Each row was made from one walk, in order. Every step used is in the known rows, and no mark comes twice. Write each row's walk.
Known rows
bedi-mivo: [-0.15 -1.37  0.77 -0.96  0.77 -1.15 -1.84  0.52 -0.05 -0.87  0.42  0.60
  0.97  0.16  0.55 -1.02  0.42  1.08  0.20  0.78 -0.46 -0.55 -0.72 -0.44
  0.78]
vodi-mutulu-zuru: [-4.39 -2.72  0.32  0.25 -1.04 -2.22 -2.36 -0.61  0.34  1.28 -0.90  0.01
  1.41  1.21  0.12 -0.20 -0.21 -0.15  2.26  0.57 -1.77 -1.18  0.51  0.15
  3.11]
vodi-mutulu: [-3.50 -2.91  0.52  0.04 -2.46 -2.61 -2.78  0.03 -0.04  0.80 -1.10 -0.49
  1.21  1.42 -1.73 -0.04  1.39 -1.16  1.14 -0.23 -1.25 -0.53  1.38 -0.07
  3.11]
gorir-mutulu-zuru-pover-fabe: [-0.97 -1.49  0.21  0.26 -1.63 -1.90 -2.26  1.02  0.56  1.79 -1.45  1.34
  2.78 -0.73  0.68  2.34 -0.97  0.02  2.61  2.20 -2.68 -0.54  0.65 -0.84
  0.16]
kupok-sabutu-mivo-bedi: [ 5.39 -1.03  0.25  0.04  1.28 -2.21 -1.54 -0.59  0.60 -0.05  0.12 -0.80
  0.85  0.03 -1.00 -0.03 -0.89 -0.61 -2.14 -0.07 -1.33  1.38  1.83 -1.09
  0.24]
zuru-kupok-sabutu: [-0.52 -0.68  0.96  0.49 -0.60 -1.02 -2.11 -1.63 -0.24 -2.45  1.10  0.52
  1.38 -0.53 -0.93 -2.42 -0.34 -1.43 -1.00  1.80 -2.40  1.70 -0.36 -1.89
 -0.43]
bedi-mivo-sabutu: [-0.28 -1.37  1.04 -1.26 -0.70 -1.04 -1.72  0.91  0.01 -1.53 -0.47  1.04
  1.82  0.30  0.41 -0.71  0.25  1.33  1.55  0.71  0.22 -0.90  0.85  0.44
  0.90]
pover-fabe: [-3.65 -1.69 -0.04  0.25 -1.42 -0.19 -2.33 -0.05 -0.60 -0.91  1.16  0.60
  1.49  0.11  0.41 -0.51  1.10 -1.66 -0.52  2.20 -1.95  0.39  0.61 -0.94
 -2.06]
kupok-sabutu-mivo-mutulu-zuru-fabe: [ 3.97 -1.08  0.81 -0.05 -0.22 -1.30 -1.49 -1.02  0.56  0.41 -0.54 -0.13
  1.66 -0.36  0.26  0.36 -2.15  0.18 -1.15  0.26 -2.50  0.74  2.47 -0.99
 -1.50]
gorir-mutulu: [-0.17 -1.85  0.25 -0.10 -2.46 -2.53 -2.71  0.40 -0.11  1.12 -1.91  0.53
  1.70  0.63 -0.78  3.50  0.54 -0.89  0.25  0.35 -1.34  0.09  1.23 -0.63
  1.43]
gorir-mutulu-zuru: [-0.98 -1.70  0.09  0.15 -1.09 -2.19 -2.29 -0.18  0.31  1.63 -1.66  1.02
  1.91  0.41  0.94  3.36 -1.15  0.20  1.29  1.12 -1.94 -0.60  0.30 -0.51
  1.51]
zusag-fabe-zuru-kupok-sabutu-mivo: [-2.32 -1.07 -0.16  0.30 -1.00 -0.11 -1.84 -0.60 -0.47 -0.90 -2.68  0.10
  0.14 -0.32  1.78 -1.91  0.29 -1.58 -0.35  3.75 -2.85 -0.33  1.07 -2.42
 -1.17]
kupok-sabutu: [ 3.17 -1.15  0.93  0.05  1.19 -1.63 -1.73 -1.23  0.14 -0.07  1.29 -0.25
  1.30  1.38 -1.34 -1.10 -0.99 -0.74 -1.55  1.12 -0.81  1.04  0.99 -1.20
  0.81]
mutulu-zuru-kupok-sabutu-mivo-bedi: [-0.67 -0.64  0.04  0.85  1.61 -1.11 -1.42 -1.55  0.60 -0.90  0.38  0.76
  1.22 -1.16  2.02 -1.15 -2.40  0.13  0.43  2.08 -3.00  0.55 -1.01 -1.29
 -0.20]
mivo-sabutu-kupok: [-1.77 -2.02  0.36  0.23 -3.47 -1.44 -2.08 -0.26 -0.13 -0.63 -1.84  1.02
  1.62 -0.12  0.35 -0.41 -0.27 -1.61  0.13  1.21 -0.98  0.07  3.08  1.34
 -0.97]
pover-zuru-kupok-sabutu-bedi-mivo-mutulu: [-1.26  0.07  1.50  0.30 -2.88  0.13 -2.01  0.05  1.20 -0.96 -0.28  1.57
  1.83 -2.93  1.57 -1.40  0.41 -1.09 -0.10  1.57 -3.46  1.33  0.24 -0.42
 -1.48]
pover-zuru-kupok: [-4.80  0.04  0.74  0.74 -3.52  0.34 -2.00  0.90  1.01 -1.17 -0.63  1.45
  1.11 -2.62  1.97 -2.24 -0.19 -2.89  1.35  2.00 -3.18  0.83 -0.82 -0.70
 -1.30]
sabutu-bedi-mivo-mutulu: [ 1.84 -2.28  0.76 -0.11 -1.20 -2.53 -2.12 -0.04  0.31  0.62 -0.28  0.40
  0.86 -0.65  0.54  3.98  3.10  1.66 -2.05  0.98 -1.59  0.17 -0.36 -0.01
 -0.45]
sabutu-bedi: [ 0.29 -2.28  0.11  0.75 -1.27 -2.79 -1.93 -0.36  0.35  0.83 -0.13  0.00
  0.08  0.04  0.34  4.10  2.73 -0.29 -2.46  1.76 -1.39  0.52 -1.78 -0.53
 -0.28]
fabe-pover-zuru-kupok: [-3.67 -0.60  0.37  0.39 -0.77 -1.74 -1.80  2.28  0.83 -0.67 -1.92  1.23
  0.62 -1.17  2.48 -2.20 -1.07 -4.23  1.83  3.09 -2.84  1.02  0.58 -0.60
  1.76]
kupok-sabutu-bedi-mivo: [ 4.61 -1.36  1.17 -0.32  1.77 -2.10 -1.64 -1.64  0.44 -0.17  1.46  0.07
  1.27  0.54 -0.91  0.90  0.83  1.33 -3.38  1.19 -0.89  1.09 -0.45 -0.67
  0.40]
mutulu-zuru-fabe-pover: [-3.82 -0.80 -0.05  1.04  2.15 -1.06 -1.49  0.37  0.57  0.34 -0.91  1.20
  1.60  0.52  3.19 -0.45 -2.76  0.06  2.35  3.15 -2.63  0.00 -1.46 -0.56
 -0.42]
bedi-mivo-mutulu-zuru: [ 0.30 -1.71  1.05 -0.83  0.00 -1.10 -1.99  0.27  0.13  0.40 -0.20  0.93
  1.70 -0.43  1.73  0.18 -0.37  1.97  1.15  0.76 -1.61 -0.95  1.11 -0.01
  0.25]
zusag-fabe: [-1.66 -1.18  0.17  0.54 -1.85 -0.85 -2.23 -0.84 -0.85 -0.36 -0.67 -0.35
  1.07  0.40  1.04 -0.23  1.45 -0.99  0.55  2.67 -1.79 -1.21  0.81 -1.91
 -0.86]
vodi-mutulu-zuru-kupok-sabutu: [-4.08 -2.20  0.72  0.35 -0.94 -1.90 -2.40 -1.55  0.24 -0.02 -0.49  0.28
  1.80  0.69 -0.42 -1.46 -0.47 -0.13  1.75  0.75 -2.54 -0.34  0.51 -0.41
  2.72]
sabutu-bedi-mivo-mutulu-zuru-fabe-pover: [ 0.70 -1.92  0.68  0.13  0.24 -2.44 -1.99  0.24  0.55  0.62 -0.96  0.94
  1.35 -0.57  1.95  3.59  1.94  2.00 -1.09  1.81 -2.34  0.31 -0.72  0.16
 -0.63]

Which walk is each row?
[-2.28 -1.32 -0.12  0.59 -1.18 -0.55 -1.85  1.59 -0.11  1.05 -2.71  0.12
  0.52  0.15  1.46 -1.61  0.70 -1.53  1.92  4.75 -2.26 -1.05  1.00 -2.27
 -0.74] => zusag-fabe-zuru-pover
[ 0.88 -2.02  0.53 -0.18 -0.02 -2.44 -1.84 -0.22  0.36  0.03  0.20  0.39
  0.47 -0.37  0.71  3.17  2.84  1.49 -2.27  1.40 -1.07  0.06 -2.20 -0.18
 -0.08] => sabutu-bedi-mivo
[-3.22 -0.74  0.21  0.90  0.79 -1.48 -2.20  1.69  0.03 -0.71 -1.66  0.69
  1.64  0.88  1.05 -0.44 -0.54 -1.28  1.41  2.33 -2.23  1.30 -0.21 -0.78
 -1.00] => zuru-fabe-pover
[ 5.18 -1.59  1.38 -0.32  1.07 -2.18 -1.82 -1.56  0.42  0.27  1.17  0.04
  1.57  0.30 -0.91  1.47  1.03  1.43 -3.12  0.90 -1.22  1.16  0.80 -0.57
  0.18] => kupok-sabutu-bedi-mivo-mutulu
[-1.32 -0.47  0.78 -0.04  0.40 -1.87 -1.64  1.58  1.11 -0.94 -1.28  1.38
  0.93 -1.31  2.31 -1.94 -0.55 -2.72  0.64  2.99 -2.77  1.26  0.21 -0.44
  1.68] => fabe-pover-zuru-kupok-sabutu-bedi-mivo
[-5.16 -2.04 -0.55  0.17 -0.35  0.29 -2.14  1.16 -0.31 -0.08 -0.69  0.92
  0.46  0.64  1.26 -1.19  0.56 -2.18 -0.67  3.52 -1.97  0.59  0.67 -0.91
 -1.54] => pover-fabe-zuru
[-2.79 -2.08  0.26  0.43 -0.53 -2.26 -2.37 -1.17  0.53  0.02 -0.95 -0.05
  1.71 -0.04 -0.29 -0.90 -0.35  0.02  1.48  0.05 -2.78 -0.03  1.02 -0.27
  2.49] => vodi-mutulu-zuru-kupok-sabutu-mivo-bedi
[ 1.09 -2.12 -0.09 -0.08 -3.06 -1.90 -1.43  0.51  0.56  1.32 -2.57 -0.16
  0.29 -1.54  2.16  2.47 -1.42 -0.88  0.19  0.03 -2.85 -0.88  2.35 -0.67
 -1.27] => sabutu-mivo-mutulu-zuru
[ 0.29 -1.77 -0.08  0.09 -2.22 -1.99 -1.51  1.17  0.63  1.10 -3.23  0.10
  0.66 -1.48  2.72  2.13 -1.80 -0.92  0.91  0.50 -3.32 -0.40  2.50 -0.57
 -1.50] => sabutu-mivo-mutulu-zuru-fabe-pover
[ 0.42 -1.72 -0.02  0.13 -2.97 -1.46 -1.59  0.59  0.57  0.98 -2.64  0.05
  0.72 -1.61  2.35  2.40 -1.45 -0.39  0.52  0.10 -3.22 -0.52  2.08 -0.65
 -2.40] => sabutu-mivo-mutulu-zuru-fabe
[-2.37 -1.66 -0.11  0.45  0.76 -0.89 -1.75  0.38  0.35 -0.25 -1.88  0.83
 -0.49  0.48  0.75 -1.10 -0.20 -1.74 -1.73  3.65 -2.22  1.72 -0.72 -1.47
  0.49] => fabe-zuru-kupok-sabutu-bedi
[ 0.44 -1.83  0.92  0.86 -1.83 -1.71 -2.20 -1.13  0.21  0.92 -0.44  0.73
  1.77 -0.98  1.26  2.14 -0.43  0.12  0.23  1.63 -3.39  0.54  1.96 -0.73
 -0.95] => mivo-mutulu-zuru-kupok-sabutu-bedi
[-1.82  0.27  1.29  0.29 -1.96  0.28 -1.80 -0.06  1.24 -1.44  0.17  1.58
  1.61 -2.72  1.63 -2.03  0.18 -1.30 -0.23  1.86 -3.09  1.29 -0.95 -0.52
 -1.21] => pover-zuru-kupok-sabutu-bedi-mivo
[-6.21 -1.74 -0.43  0.33 -0.91  0.54 -2.28  0.70 -0.47 -1.28 -0.53  1.26
  0.60 -0.19  1.38 -2.03  0.67 -2.46 -0.68  3.78 -2.76  1.04  0.29 -1.25
 -1.97] => pover-fabe-zuru-kupok
[ 0.15 -1.93 -0.04  0.05 -3.36 -1.73 -1.55  0.24  0.43  0.48 -2.46  0.08
  0.38 -2.16  2.26  1.84 -1.35 -1.03  0.24  0.18 -3.39 -0.53  2.07 -0.94
 -1.63] => sabutu-mivo-mutulu-zuru-kupok
[-0.24 -2.10  0.52  0.23 -3.05 -2.34 -1.70  0.44  0.28 -0.26 -1.46  0.64
  1.51  0.47 -0.13  3.32  1.77 -0.37  0.39  1.39 -0.29 -0.04  0.93  0.66
  0.14] => mivo-sabutu-bedi
[ 4.04 -1.08  0.75 -0.14  0.49 -1.81 -1.41 -0.47  0.64  0.45 -1.01 -0.05
  1.54 -0.27  0.65  0.02 -2.49 -0.45 -0.94  0.70 -2.62  0.86  2.91 -1.02
 -0.74] => kupok-sabutu-mivo-mutulu-zuru-fabe-pover
[-0.93 -0.30  0.22  0.41  0.15 -2.10 -1.71  2.14  1.18 -0.72 -2.05  0.86
  0.73 -1.64  2.14 -2.10 -1.34 -3.84  0.99  2.38 -3.03  1.67  1.51 -0.58
  1.58] => fabe-pover-zuru-kupok-sabutu-mivo-bedi
[ 1.59 -1.91  0.07  0.01 -3.39 -2.06 -1.34  1.46  0.87  1.77 -2.63 -0.06
  0.61 -2.13  1.94  1.97 -1.56 -0.84  1.36  0.54 -3.08 -0.84  2.44 -0.92
 -1.63] => sabutu-mivo-mutulu-zuru-pover
[-2.59 -0.67  0.28  0.42 -1.39 -1.07 -1.98  0.76 -0.04 -0.14 -2.02  0.33
  1.03 -0.30  2.70 -1.41  0.45 -2.76  1.82  3.70 -2.63 -0.88  1.72 -1.40
  0.39] => zusag-fabe-pover-zuru
[-4.28 -1.48 -0.42  0.02 -0.60  0.54 -1.96  0.29 -0.24 -1.40 -0.72  1.02
  0.52 -0.50  1.19 -2.18  0.03 -2.23 -1.48  3.33 -3.02  1.19  0.88 -1.40
 -2.33] => pover-fabe-zuru-kupok-sabutu-mivo
[-0.75 -1.60  0.88 -1.08 -0.97 -0.94 -1.90  0.12 -0.08 -1.48 -0.80  1.30
  1.78 -0.45  0.87 -1.60  0.11  1.05  0.19  0.69 -0.50 -0.59  1.51  1.18
 -0.19] => bedi-mivo-sabutu-kupok
[-5.44 -2.25  0.36  0.54 -0.19 -2.12 -2.46  0.07  0.40  0.82 -1.66  0.34
  2.04  1.31  0.49 -0.55 -0.60 -0.05  2.92  1.04 -2.44 -0.53  0.57  0.20
  2.42] => vodi-mutulu-zuru-fabe-pover
[-4.34 -1.71 -0.23  0.39 -0.20  0.22 -2.15 -0.13 -0.26 -1.18 -0.18  1.18
  0.71 -0.12  0.96 -1.18  1.06 -1.74 -2.08  3.85 -2.84  1.52  0.15 -1.25
 -2.09] => pover-fabe-zuru-kupok-sabutu-bedi
[ 1.00 -1.82  1.22 -0.97 -0.89 -1.36 -2.31  0.76 -0.15  0.01 -0.26  0.55
  1.57 -0.35  0.47  0.34  0.77  1.31  0.54  0.23 -1.20 -0.46  1.73 -0.21
  0.15] => bedi-mivo-mutulu
[-1.32 -1.69  0.62  0.90 -1.23 -1.56 -2.28  0.69  0.20  1.59 -1.80  0.83
  2.07 -0.02  2.02  1.76 -1.31 -0.14  2.24  1.77 -3.19  0.16  2.56 -0.33
 -1.06] => mivo-mutulu-zuru-fabe-pover
[-3.72 -1.76 -0.18  0.03 -1.42  0.45 -2.17  0.40 -0.28 -0.98 -1.08  1.01
  0.85 -0.71  1.16 -1.52  0.14 -2.17 -1.35  2.99 -3.36  1.24  2.18 -1.26
 -2.57] => pover-fabe-zuru-kupok-sabutu-mivo-mutulu
[-2.54 -0.92  0.27  0.21 -0.31 -2.06 -1.64  2.68  1.00  0.56 -2.03  0.88
  0.42 -0.36  2.42 -1.41 -1.18 -3.96  1.72  2.75 -2.04  0.54  1.01 -0.26
  2.33] => fabe-pover-zuru
[ 4.19 -1.51  0.90  0.33  1.05 -2.37 -1.68 -1.72  0.43  0.35  1.29 -0.23
  1.02  0.93 -1.23  1.55  0.73  0.07 -3.24  1.51 -1.11  1.41 -0.19 -0.96
  0.33] => kupok-sabutu-bedi
[-5.52 -2.44  0.46  0.47 -1.64 -1.93 -2.53 -1.01  0.20  0.04 -0.82  0.31
  1.57  0.40  0.08 -1.02 -0.14 -0.40  2.28  0.83 -2.55 -0.70  0.08 -0.27
  2.60] => vodi-mutulu-zuru-kupok
[ 1.11 -1.02  1.29  0.29 -0.91 -1.45 -2.26 -1.80 -0.08 -2.08  0.86  0.72
  1.63 -1.26 -0.60 -0.36  1.13  0.14 -1.99  1.56 -2.82  1.76 -0.07 -1.39
 -0.97] => zuru-kupok-sabutu-bedi-mivo-mutulu
